Known rows, with every step that occurs
subatam tebul ripiti vakub vonet migu: -1 -15 -20 -10 -7 15 21 -7 -22 -1 -4 -7 -21 20 1 6 15 -8 6 21 -10 40 -9
 22 -9 17 0 -13 8 12 -2
subatam tebul ripiti vakub belo: -4 -4 -23 -20 -14 15 18 -7 -15 3 -6 -5 -18 21 -1 11 15 0 7 23 -11 37 -10
 17 -9 11 7 -12 11 14 -3
pefuza migu vonet vakub ripiti tebul: -7 -12 -6 -5 -3 -1 27 -1 -3 10 -6 -4 -11 4 4 -19 18 -21 8 18 -4 34 -1 5
 -8 2 -7 -24 -12 8 -1
migu vonet vakub ripiti tebul: -14 -10 -13 5 4 5 25 -9 6 2 -1 -8 -15 10 -3 -12 8 -19 0 7 1 33 -9 19 4 5
 -2 -17 -12 2 1
vonet migu: 1 -11 1 -9 3 26 20 9 -13 4 -15 -7 -11 -7 -4 -5 11 -9 8 11 -2 24 -7 20 2
 11 9 -6 -4 0 9
ripiti tebul: -12 -5 -22 -26 -1 15 25 -2 -4 -1 -10 -9 -6 4 -2 -1 10 -2 8 9 3 24 -4 17
 11 9 12 -13 -15 -3 -9
maraz gabef: -2 -7 -16 -32 4 22 24 5 -11 3 -1 -7 -9 -10 4 2 2 -13 -1 3 1 23 6 21 -9
 25 16 -2 -2 8 -3
pefuza vakub belo: -7 14 -9 -16 -16 37 20 21 -9 13 -15 -4 -1 4 10 -3 20 -11 12 7 -7 15 -1 9
 -9 4 16 -17 1 10 6
migu pefuza: -4 -3 -9 -20 3 9 14 5 -7 -6 -10 -3 -12 17 1 -15 11 7 6 17 -11 20 8 9 -8
 5 8 -13 -21 -4 4
vakub belo migu: -12 -4 0 -20 -12 26 15 10 -20 7 -3 -19 -3 7 -2 -10 25 2 18 2 -2 26 -4 3
 6 7 16 -9 5 8 -3
tebul ripiti: -8 -8 -15 -22 -5 17 7 -8 -12 -3 -3 -21 -11 26 5 9 6 -6 13 22 -1 28 3 25
 -8 8 11 -15 -14 15 12
belo migu pefuza vakub: -6 -2 -7 -18 -18 12 16 17 -19 -2 -7 -2 -6 20 -4 -18 21 1 22 3 -7 36 4 -4
 -9 5 3 -18 -19 2 4
vakub vonet migu pefuza: -5 -15 -2 -2 12 21 20 5 -20 -4 -4 -17 -14 9 10 -22 17 -11 7 10 -9 20 5
 15 0 13 5 -11 -8 -2 0
subatam tebul: 7 -10 -21 -20 -5 17 23 1 -12 0 -4 5 -18 2 2 6 17 14 4 11 -8 23 -2 19 -6
 14 -1 -14 4 5 -6
vonet migu pefuza vakub gabef: 5 -2 1 -9 0 22 27 21 -13 1 -19 0 -7 2 7 -17 14 -20 13 14 -13 29 -1 8 -14
 9 7 -11 -9 0 10
tebul ripiti vakub belo migu pefuza: -19 -1 -8 -20 -16 10 8 -3 -17 0 -8 -20 -9 39 -7 -4 13 -10 15 25 -8 44 -7
 5 -8 3 16 -11 -7 12 6
vakub vonet: -7 -14 -8 -11 6 22 18 1 -19 -4 3 -21 -12 12 13 -7 14 -1 3 5 -1 15 5 23
 -1 18 5 -14 -7 6 -8
belo vakub ripiti: -9 -7 -7 7 -10 8 17 4 -3 -3 9 -6 -11 15 4 -3 15 8 6 3 1 28 -6 11 -6 7 2
 -28 -10 7 6
ripiti vakub belo migu vonet: -17 -4 4 -11 -14 17 20 8 -15 7 -9 -6 -5 17 -14 -8 16 -5 5 8 0 40 -16 2 3
 10 11 -4 1 6 -7
lezek vakub ripiti: 0 -2 -6 -3 2 12 16 -5 -5 1 -10 6 -18 23 -10 -5 1 4 6 6 3 17 6 6 1 6 20
 -30 -4 4 8
lezek vakub gabef: 11 -11 -3 -21 0 14 24 9 -18 -1 -11 3 -13 16 0 4 4 -4 5 -2 3 19 5 9 -6 17
 16 -19 2 10 -4
vonet migu pefuza vakub ripiti: -1 4 -2 3 1 20 21 12 -5 3 -18 1 -10 6 1 -23 12 -15 14 19 -14 28 -1 6 -9
 1 10 -19 -12 -4 18
vakub ripiti tebul subatam: -16 -1 -15 -3 3 8 23 -13 2 4 -7 -14 -14 18 1 -7 0 1 10 20 0 27 -6 23 13
 11 14 -19 -19 1 -1
maraz gabef vakub vonet: -5 -5 -28 -13 8 22 19 9 -11 1 3 -20 -10 -3 22 -10 3 -20 3 -9 -3 27 5 19
 -13 31 10 -9 4 4 3
vonet migu pefuza: 0 -9 0 -9 7 18 19 10 -10 0 -17 -4 -13 1 -3 -18 12 -8 9 17 -11 25 0 11 -2
 6 9 -8 -13 -6 11
belo migu pefuza: -7 -11 -4 -21 -9 7 14 8 -19 -6 -3 -9 -9 20 -6 -17 18 9 19 5 -5 36 3 -1
 -3 7 4 -14 -19 0 0
lezek vakub vonet migu pefuza: 0 -15 -2 -2 10 20 20 6 -20 0 -13 1 -20 19 -2 -17 11 -10 4 1 -3 13 10 4 4
 12 12 -21 -3 -1 2
lezek vakub: 2 -8 -7 -17 -2 18 17 5 -13 2 -15 8 -16 17 -10 1 4 3 3 0 5 12 6 8 2 10 16
 -21 -5 4 4
migu pefuza vakub: -3 8 -12 -16 -8 17 17 16 -6 -1 -15 5 -8 16 6 -15 13 -3 10 14 -14 20 9 5
 -16 3 6 -19 -22 0 9
migu vonet vakub gabef: 0 -19 -3 -7 3 9 27 6 -6 0 0 -11 -12 5 6 -4 10 -21 -3 2 0 32 -8 23 -8 16
 -7 -7 -5 10 -4
tebul ripiti vakub vonet: -15 -9 -12 -14 -7 13 9 -10 -19 -4 -3 -23 -14 37 1 6 6 -14 5 22 0 37 -5
 24 -10 14 9 -13 -9 16 0
belo migu pefuza vakub ripiti: -8 2 -7 -9 -15 8 16 11 -13 -4 -5 -3 -7 24 -3 -22 19 2 24 7 -8 39 4 -5
 -10 2 6 -25 -18 3 8
gabef maraz: -1 -2 -22 -18 -3 19 8 1 3 -4 -9 -14 -2 14 16 -2 10 10 10 9 -16 15 7 16
 -9 7 8 -21 -6 0 16

Rows
9 -8 -13 -23 1 15 20 5 -6 -8 -4 -19 0 12 24 1 8 1 12 7 -14 24 2 19 -18
 17 9 -16 1 8 3 : vakub gabef maraz
-10 -1 -6 -3 -4 3 16 -1 -2 -2 -4 -15 -20 5 -5 -7 8 -11 1 9 -1 28 -12 23
 -12 2 8 -20 -2 9 3 : vonet vakub ripiti
-15 -10 -9 -9 -3 12 11 -6 -19 -5 -9 -20 -15 35 0 -5 7 -20 7 27 -7 40 -4
 18 -10 10 9 -11 -11 9 6 : tebul ripiti vakub vonet migu pefuza
6 0 -7 -8 -1 21 23 19 -7 0 -20 -3 -3 5 15 -19 14 -16 16 13 -21 28 2 6
 -16 7 7 -16 -6 -2 18 : vonet migu pefuza vakub gabef maraz
-6 -8 -21 -20 -20 14 17 -6 -21 2 -4 -8 -16 24 -5 7 21 1 14 18 -9 45 -11
 11 -7 11 5 -13 11 15 -4 : subatam tebul ripiti vakub belo migu
2 -17 1 -13 -2 12 23 6 -11 11 -7 1 -7 4 8 -14 19 -9 8 19 -6 25 9 4 -10 9
 -8 -17 -16 8 3 : pefuza migu vonet
-13 2 -17 -8 5 8 23 -14 4 -3 -3 -11 -10 13 -2 -8 4 2 12 17 1 29 -4 15 6
 5 17 -25 -14 -1 -1 : vakub ripiti tebul
-5 4 -26 -8 7 15 17 3 1 2 0 -13 -11 -3 14 -10 -4 -15 6 -2 -3 33 1 16 -16
 23 16 -14 2 4 13 : maraz gabef vakub ripiti
-10 -10 3 -3 -2 19 21 6 -21 0 -11 -10 -13 10 -6 -7 8 -14 -3 12 -1 33 -14
 17 -3 17 7 -6 -2 2 -9 : ripiti vakub vonet migu
0 -2 -11 -20 -16 10 18 17 -15 -7 -6 -9 0 24 11 -19 21 0 27 2 -16 39 5 -5
 -17 8 2 -22 -13 4 7 : belo migu pefuza vakub gabef maraz
5 -11 -22 -22 -11 8 22 -7 -17 -4 -3 -4 -18 22 4 15 10 -3 7 22 -9 44 -9
 21 -16 18 2 -12 7 17 -8 : subatam tebul ripiti vakub gabef
-7 -16 -6 -3 1 12 21 3 -3 3 -3 -6 -15 4 -2 -7 11 -16 -5 4 1 27 -5 23 -2
 10 -8 -9 -10 6 3 : migu vonet vakub
-8 -22 -3 8 -6 21 21 14 -21 -2 8 -14 -11 6 11 -8 24 -7 3 -6 1 24 -5 15 0
 16 -5 -18 -4 6 -1 : belo vakub vonet migu
-12 -7 -3 -10 -5 14 18 3 -19 -3 -6 -10 -13 18 -4 -3 7 -5 -6 11 1 30 -9
 18 -6 18 7 -9 -5 5 -14 : ripiti vakub vonet
-8 2 -23 -19 -3 24 18 15 -11 8 -1 -19 -5 -7 12 -12 9 -17 13 -12 -3 35 -2
 7 -9 23 17 -5 10 6 7 : maraz gabef vakub belo migu
-15 -4 -2 -17 -16 15 16 13 -18 6 -5 -22 -13 1 -7 -9 25 -13 9 -3 -1 30
 -15 12 -3 2 9 -9 11 12 -6 : vonet vakub belo migu
5 -17 -4 -12 -6 4 24 9 -8 7 -6 -9 -7 4 19 -15 21 -20 9 13 -15 32 4 7 -23
 9 -13 -20 -3 13 4 : pefuza migu vonet vakub gabef maraz
-16 1 -15 -7 -3 0 22 -6 2 -2 -6 -15 -19 6 -7 -7 8 -15 3 9 1 32 -15 21 -3
 0 10 -21 -4 5 -4 : vonet vakub ripiti tebul
-19 -7 -7 -13 -14 16 11 -6 -16 4 -5 -20 -7 35 -7 1 12 -15 13 20 -1 45 -9
 11 -2 9 10 -9 -5 16 6 : tebul ripiti vakub belo migu vonet
-6 -6 -17 12 9 19 13 12 -10 -3 -7 -22 -13 11 21 -26 12 -11 11 -2 -11 28
 -2 11 -9 15 1 -18 -5 -8 14 : gabef vakub vonet migu pefuza
0 1 -3 -6 -2 24 21 19 -10 4 -21 4 -9 1 1 -18 15 -16 12 15 -13 26 0 8 -8
 4 7 -13 -13 -4 15 : vonet migu pefuza vakub
-13 -1 -2 -20 -8 19 15 9 -17 3 -5 -17 -5 14 -1 -20 26 5 19 7 -9 27 0 -3
 3 2 16 -10 -2 3 -1 : vakub belo migu pefuza
-2 0 -28 -19 3 20 18 11 -5 3 -2 -12 -9 -8 14 -4 -1 -17 4 -7 -3 30 2 18
 -15 26 13 -7 1 3 8 : maraz gabef vakub
0 -9 -25 -20 -13 11 18 -9 -15 -2 -6 0 -20 23 -3 14 11 1 5 23 -8 40 -8 20
 -12 13 2 -14 2 13 -2 : subatam tebul ripiti vakub
-13 1 -5 -17 -9 18 16 10 -10 7 -10 -19 -15 -3 -2 -4 19 -16 0 4 -4 20 -13
 20 -5 2 12 -8 10 9 -3 : vonet vakub belo
-3 -2 -6 -1 -6 35 24 19 -20 5 -10 -8 -7 3 14 -10 19 -22 10 4 -5 20 1 17
 -9 13 4 -18 -4 7 5 : pefuza vakub vonet migu
-6 -10 -2 -10 -6 24 19 8 -17 10 -10 1 -10 20 -10 -11 18 -2 12 -6 4 20 4
 -6 13 8 16 -18 4 6 3 : lezek vakub belo migu vonet
-5 -12 3 -11 -7 11 22 10 -11 17 -8 -7 -10 -2 8 -18 26 -21 6 15 -8 27 1 4
 -12 4 -6 -15 -2 13 1 : pefuza migu vonet vakub belo
-7 4 -13 -11 -3 18 18 13 -12 -3 -8 -4 -9 21 14 -20 17 -7 8 11 -14 17 11
 6 -15 7 4 -21 -19 1 3 : migu pefuza vakub vonet
-9 5 -34 -10 7 13 22 0 5 2 -1 -15 -9 -3 12 -10 -4 -19 8 -2 -2 36 -2 14
 -9 22 18 -15 0 0 8 : maraz gabef vakub ripiti tebul
2 -7 -12 -19 -6 5 19 9 -7 -6 -6 -22 -10 5 14 0 11 -15 3 0 -12 29 -9 25
 -22 11 3 -14 7 11 -1 : vonet vakub gabef maraz
-9 8 -19 -2 -2 25 9 14 -3 6 -11 -20 -6 6 16 -11 13 -2 12 -2 -9 23 -7 10
 -6 8 13 -15 5 0 13 : gabef vakub belo
-17 1 3 -18 -18 16 17 10 -18 6 -12 -9 -5 14 -15 -4 15 -2 7 9 0 39 -18 3
 0 9 16 -5 4 6 -10 : ripiti vakub belo migu
-11 -1 -15 4 -6 23 11 14 -6 7 -4 -21 -4 12 13 -18 19 -4 18 -9 -6 34 -8 1
 -1 10 4 -15 2 -1 15 : gabef vakub belo migu vonet
-15 -9 -19 -21 -3 16 26 -1 -7 7 -14 -12 -13 11 0 1 4 -2 7 14 2 23 -6 28
 18 17 8 -7 -22 0 -9 : ripiti tebul subatam
-12 11 -18 -4 -5 8 21 5 1 3 -16 0 -12 26 7 -20 7 -6 14 22 -14 25 4 9 -5
 4 9 -24 -28 -1 8 : migu pefuza vakub ripiti tebul subatam
-16 -2 -2 -17 -13 9 15 13 -16 4 -7 -20 -14 5 -6 -17 25 -12 9 1 -7 31 -11
 6 -6 -1 9 -10 5 7 -4 : vonet vakub belo migu pefuza
-5 -8 -8 -24 -10 8 15 -4 -17 -6 -6 -19 -10 32 2 13 0 -16 8 24 -2 45 -10
 23 -17 15 12 -9 -7 19 -1 : tebul ripiti vakub gabef
-4 -8 -16 11 7 24 13 12 -13 0 -6 -24 -13 6 21 -18 11 -13 10 -6 -7 27 -6
 16 -7 17 1 -17 0 -3 12 : gabef vakub vonet migu
-7 5 -26 -18 3 26 18 13 -4 9 -3 -17 -6 -9 16 -8 5 -19 6 -7 -6 26 0 14
 -11 23 20 -5 10 4 8 : maraz gabef vakub belo
-2 -14 2 -2 -4 2 22 3 -6 10 -5 -3 -14 4 6 -18 18 -19 6 19 -7 31 1 7 -16
 3 -9 -23 -9 12 4 : pefuza migu vonet vakub ripiti
-17 3 2 -17 -16 11 15 11 -17 3 -13 -6 -7 19 -15 -13 16 0 8 12 -6 40 -14
 -3 -3 6 16 -5 -1 2 -8 : ripiti vakub belo migu pefuza
6 -8 -30 -21 -12 8 19 -8 -12 -6 -5 -8 -14 27 11 13 11 0 9 21 -17 42 -6
 19 -20 16 1 -17 10 15 1 : subatam tebul ripiti vakub gabef maraz
